What can hang from each mark:
K_843: K_810
K_732: K_794 K_810 K_843
K_252: K_424 K_732 K_794 K_843
K_424: K_732 K_794 K_843
K_794: K_843

Every row comes from one small tree of marks. Brackets hold a mark, then the marks that hang from it, in the order of their numbers. Every link used is in the known rows. Which tree was each row made from?
Known rows:
[K_252 [K_424 K_794] K_732 [K_843 K_810]]: [-0.697  0.517 -1.579  0.885  2.354 -2.143  2.409  0.277  2.013 -0.420
 -6.091 -0.699 -2.558  1.696  3.928 -0.375 -1.302 -1.794]
[K_252 [K_424 K_843] [K_732 K_810] K_794]: [-4.191  2.207 -1.235  0.796  0.107 -3.206  2.738 -2.609  4.034 -4.573
 -5.209 -0.799 -2.036 -2.581  1.682  0.278  0.428  1.257]
[K_732 [K_794 [K_843 K_810]]]: [-3.205 -2.282 -4.071 -1.077  1.565 -6.456  2.685 -1.319  0.567 -0.316
 -4.166  3.766  0.336  1.696  0.703  1.531  2.653  2.478]
[K_424 [K_732 K_810]]: [ 1.345 -0.142 -0.194 -0.951 -0.749 -4.707  1.075 -3.193  0.488 -3.354
 -3.162  1.005 -0.764  1.856  0.872 -1.131  2.340  1.329]
[K_424 [K_732 K_810 K_843]]: [ 0.309 -0.637 -0.314 -1.411 -1.428 -6.416  1.502 -2.751  0.031 -4.173
 -2.490  2.433 -1.415  1.336  1.444 -2.161  4.049  0.767]
[K_794 K_843]: [-1.254 -0.452 -3.647 -1.686  0.338 -5.174  1.736 -2.542  0.334 -2.954
 -2.938  3.133  0.546  0.941  0.496  0.622  0.747  1.644]
[K_424 [K_732 K_810] K_794 K_843]: [ 2.087  0.759 -0.627 -1.419 -0.798 -6.609  2.477 -4.993  0.574 -3.098
 -2.978  1.380 -1.343  1.496  1.380  0.568  4.287 -0.445]
[K_424 K_732]: [ 1.227 -0.148 -1.369 -1.347 -0.264 -3.542  0.756 -1.939 -0.154 -4.030
 -3.573  0.862 -0.852  2.888  1.120 -0.775  1.892  0.753]
[K_252 K_424 K_843]: [-0.459  0.668 -2.007 -0.460  2.105 -2.754  2.153 -0.448  1.484 -0.882
 -4.823 -0.037 -1.713  1.059  1.171 -0.874 -2.684 -0.429]
[K_732 [K_794 K_843] K_810]: [-1.931 -2.378 -3.156 -0.886 -0.207 -7.689  2.930 -3.060  1.068 -1.148
 -3.526  3.904 -0.092  0.010  0.454  0.330  3.370  2.082]
[K_252 [K_843 K_810]]: [-1.007  0.206 -2.003 -1.619  3.282 -2.888  1.453 -1.240 -0.442 -0.002
 -3.259  0.233 -0.165  2.311  1.526  1.103 -1.908  1.865]
[K_252 K_732 K_843]: [-0.445 -0.132 -2.337 -1.625  1.332 -1.533  1.245 -1.445  0.324 -3.076
 -3.880 -0.094 -1.308  0.908  2.919 -0.289 -0.973  0.909]
[K_424 [K_794 [K_843 K_810]]]: [-0.892 -0.385 -3.254 -0.701  1.151 -5.990  2.244 -2.311 -0.010 -1.198
 -3.510  3.102  0.470  2.244  1.803  1.699  1.189  0.257]
[K_252 K_424 [K_732 K_810] [K_794 K_843]]: [-4.060  0.871 -1.950  1.568 -0.794 -3.989  2.565 -1.631  4.576 -3.605
 -5.749  0.654 -1.980 -2.243  1.403 -1.151 -0.038  0.305]
[K_794 [K_843 K_810]]: [-2.580 -0.509 -3.492 -1.390  1.719 -5.145  1.740 -2.097  0.326 -1.323
 -3.140  2.989  1.152  1.511  0.643  1.308  0.549  2.550]
[K_252 K_424 [K_732 K_843] K_794]: [-4.322  0.824 -1.860  1.093 -0.758 -2.758  1.909  0.653  2.412 -6.208
 -5.515  0.368 -2.867 -0.823  3.247 -1.812  0.516 -0.456]
[K_732 K_794]: [-1.131 -1.871 -2.966 -0.923  0.536 -4.605  1.880 -1.271 -0.406 -2.773
 -4.003  2.261 -0.387  1.946  1.808  0.692  1.983  1.943]
[K_424 K_843]: [-1.276  0.783 -2.906 -2.536  1.205 -4.451  1.735 -3.697 -0.277 -3.948
 -2.442  1.697  0.533  0.663  0.925  2.091  1.183  2.659]
[K_732 K_794 K_810 K_843]: [-2.129 -2.325 -1.898 -1.039 -0.774 -7.544  2.428 -2.063 -0.443 -2.912
 -2.902  3.730 -0.785  0.420  1.969 -0.733  4.327  1.950]
[K_252 [K_424 K_732] K_794]: [-0.805  1.577 -0.667  1.177 -0.265 -2.721  1.840 -0.128  2.801 -4.078
 -5.950 -1.138 -2.962  1.586  0.671 -1.498 -0.319 -1.215]
[K_252 K_794]: [-1.952  1.249 -2.012 -0.149  0.415 -2.553  1.045 -1.556  0.113 -4.734
 -3.586 -0.041 -0.618  0.977  1.309  1.093 -1.463  1.287]
[K_252 [K_732 K_810] [K_794 K_843]]: [-3.466  0.332 -2.169  0.115 -1.021 -4.074  1.913 -3.006  2.624 -4.451
 -3.989  1.130 -0.975 -1.735  1.570  0.018  0.867  1.488]

Write each row's tree:
[-0.278 -2.438 -2.059 -1.476 -1.066 -6.649  2.320 -0.855 -0.344 -4.020
 -3.935  3.131 -2.260  2.754  1.930 -1.639  5.764  0.039]
[K_424 [K_732 K_794 K_843]]
[-3.428 -2.272 -2.820 -1.083  1.156 -6.403  2.296 -0.361 -1.003 -2.007
 -3.518  3.515 -0.331  2.117  2.452  0.596  3.614  2.286]
[K_732 K_794 [K_843 K_810]]
[-3.469 -2.211 -2.760  0.308 -0.616 -4.896  2.675  0.796  1.839 -4.139
 -5.831  2.603 -2.513  0.137  3.727 -2.003  4.011  0.112]
[K_252 K_424 [K_732 K_794 K_843]]
[ 0.817  0.828 -1.509 -1.482  1.093 -5.335  2.189 -3.292  0.067 -2.346
 -3.602  1.187 -0.937  3.241  1.754  1.723  3.563 -0.134]
[K_424 K_732 K_794 [K_843 K_810]]
[-1.082 -1.959 -2.831 -1.229  1.222 -2.932  2.228 -0.672  0.479 -2.021
 -4.796  0.699 -2.185  1.120  3.058 -0.226  1.208  0.750]
[K_252 [K_732 K_794] K_843]
[-3.238  1.332 -2.399 -0.706  2.794 -4.236  2.402 -1.698  1.830 -1.372
 -4.372  1.063  0.091  0.663  0.760  1.721  0.262  2.235]
[K_252 [K_424 [K_843 K_810]]]
[ 2.165 -0.588 -1.391 -0.589 -1.615 -7.371  2.415 -3.984  1.256 -2.238
 -3.420  2.721 -1.323  1.834  1.036 -0.878  3.804 -1.347]
[K_424 [K_732 K_810] [K_794 K_843]]
[-0.998 -0.615 -1.248 -1.551  0.454 -5.198  1.254 -1.045 -0.440 -3.307
 -3.078  2.206 -1.004  3.104  1.861 -0.992  3.430  1.082]
[K_424 [K_732 [K_843 K_810]]]
[-0.334 -2.446 -0.877 -1.128 -1.612 -7.753  2.444 -2.028  0.209 -3.093
 -3.395  3.113 -2.130  1.594  1.614 -1.945  6.169  0.616]
[K_424 [K_732 K_794 K_810 K_843]]
[ 1.217  0.953 -1.855  0.335  1.578 -3.667  2.735 -0.633  1.159 -0.667
 -5.135  0.021 -2.458  1.860  2.271 -0.580 -1.856 -2.746]
[K_252 [K_424 K_794] K_843]
[ 2.308  0.491 -0.839  0.861 -0.602 -4.273  2.079 -0.721  1.616 -2.965
 -5.724  0.515 -2.619  3.096  2.182 -1.590  1.642 -2.802]
[K_252 [K_424 K_732 K_794]]
[-2.521  1.560 -0.514  1.385  0.888 -1.846  2.389 -0.828  3.791 -2.235
 -5.883 -2.092 -3.229 -1.592  2.161 -1.390 -2.531 -0.493]
[K_252 K_424 [K_732 K_810] K_794 K_843]
[-0.152  1.834  0.472  1.011  0.631 -3.457  2.646 -1.151  3.570 -1.237
 -5.555 -2.132 -3.930  0.447  0.214 -2.208 -1.700 -1.850]
[K_252 [K_424 [K_732 K_810]] K_794 K_843]
[-1.714  1.135 -1.998  0.796 -0.546 -4.541  2.678 -0.736  3.981 -3.366
 -5.973  0.584 -2.807  0.813 -0.262 -1.654  0.516 -1.680]
[K_252 [K_424 K_732] [K_794 K_843]]
[-1.841  0.004 -0.876  0.897 -0.381 -2.888  1.504 -1.472  2.652 -3.423
 -5.127  0.422 -1.151 -0.797  2.780 -1.473  0.470  1.468]
[K_252 K_424 [K_732 K_810]]
[-3.869 -2.737 -4.022 -0.724  1.007 -5.014  2.459 -0.964  1.379 -1.726
 -4.936  3.240 -0.290  0.986  2.464  0.918  3.496  2.550]
[K_252 [K_732 [K_794 [K_843 K_810]]]]
[-3.258 -0.953 -2.075  0.016  0.163 -5.409  3.323 -2.419  3.366 -2.505
 -5.599  1.502 -1.760 -1.598  2.179  0.011  3.881  1.780]
[K_252 [K_424 K_843] [K_732 K_794 K_810]]
[ 0.565  0.432 -0.716  1.031  0.381 -3.349  2.695 -1.490  2.561 -1.242
 -5.568 -0.459 -2.941 -0.055  3.605 -1.595 -0.677 -2.131]
[K_252 [K_424 K_794] [K_732 K_810] K_843]
[ 0.585 -1.250 -1.671 -0.138  1.157 -4.376  3.135  0.306  2.378 -0.021
 -6.335  0.111 -3.803  2.556  1.011 -2.231  1.359 -1.851]
[K_252 [K_424 [K_732 K_794]] K_843]
[-0.970  0.899 -2.510 -1.410  1.965 -5.168  2.267 -3.251 -0.588 -2.035
 -3.063  1.803  0.372  2.026  2.232  3.249  1.618  1.191]
[K_424 K_794 [K_843 K_810]]
[ 0.781 -2.029 -0.822 -0.582 -0.900 -6.029  1.936 -2.465  0.619 -2.175
 -4.074  1.690 -1.524  2.004  1.019 -1.006  4.507  1.174]
[K_424 [K_732 K_794 K_810]]
[-0.025  0.072 -0.734  0.677  0.070 -5.952  2.522  0.195  1.156 -2.285
 -5.119  1.804 -2.634  3.280  2.875 -1.738  3.192 -2.464]
[K_252 [K_424 [K_732 [K_843 K_810]] K_794]]
[ 0.196  1.276 -1.137 -0.152  1.369 -5.257  3.009 -1.856  2.046 -1.396
 -5.333  0.655 -2.013  2.749  1.599  0.570  2.726 -1.315]
[K_252 [K_424 K_732 K_794 [K_843 K_810]]]
[-3.455 -0.959 -2.241 -1.187  0.733 -3.523  1.026 -0.663 -0.382 -4.481
 -3.369  2.247 -0.225  1.099  3.912 -0.110  2.371  2.448]
[K_252 [K_732 [K_843 K_810]]]
[-3.346  1.338 -1.626  1.566 -0.003 -1.120  1.489  0.174  2.980 -5.339
 -6.195 -1.141 -2.193 -0.451  2.722 -0.766 -1.199  0.099]
[K_252 K_424 K_732 K_794]
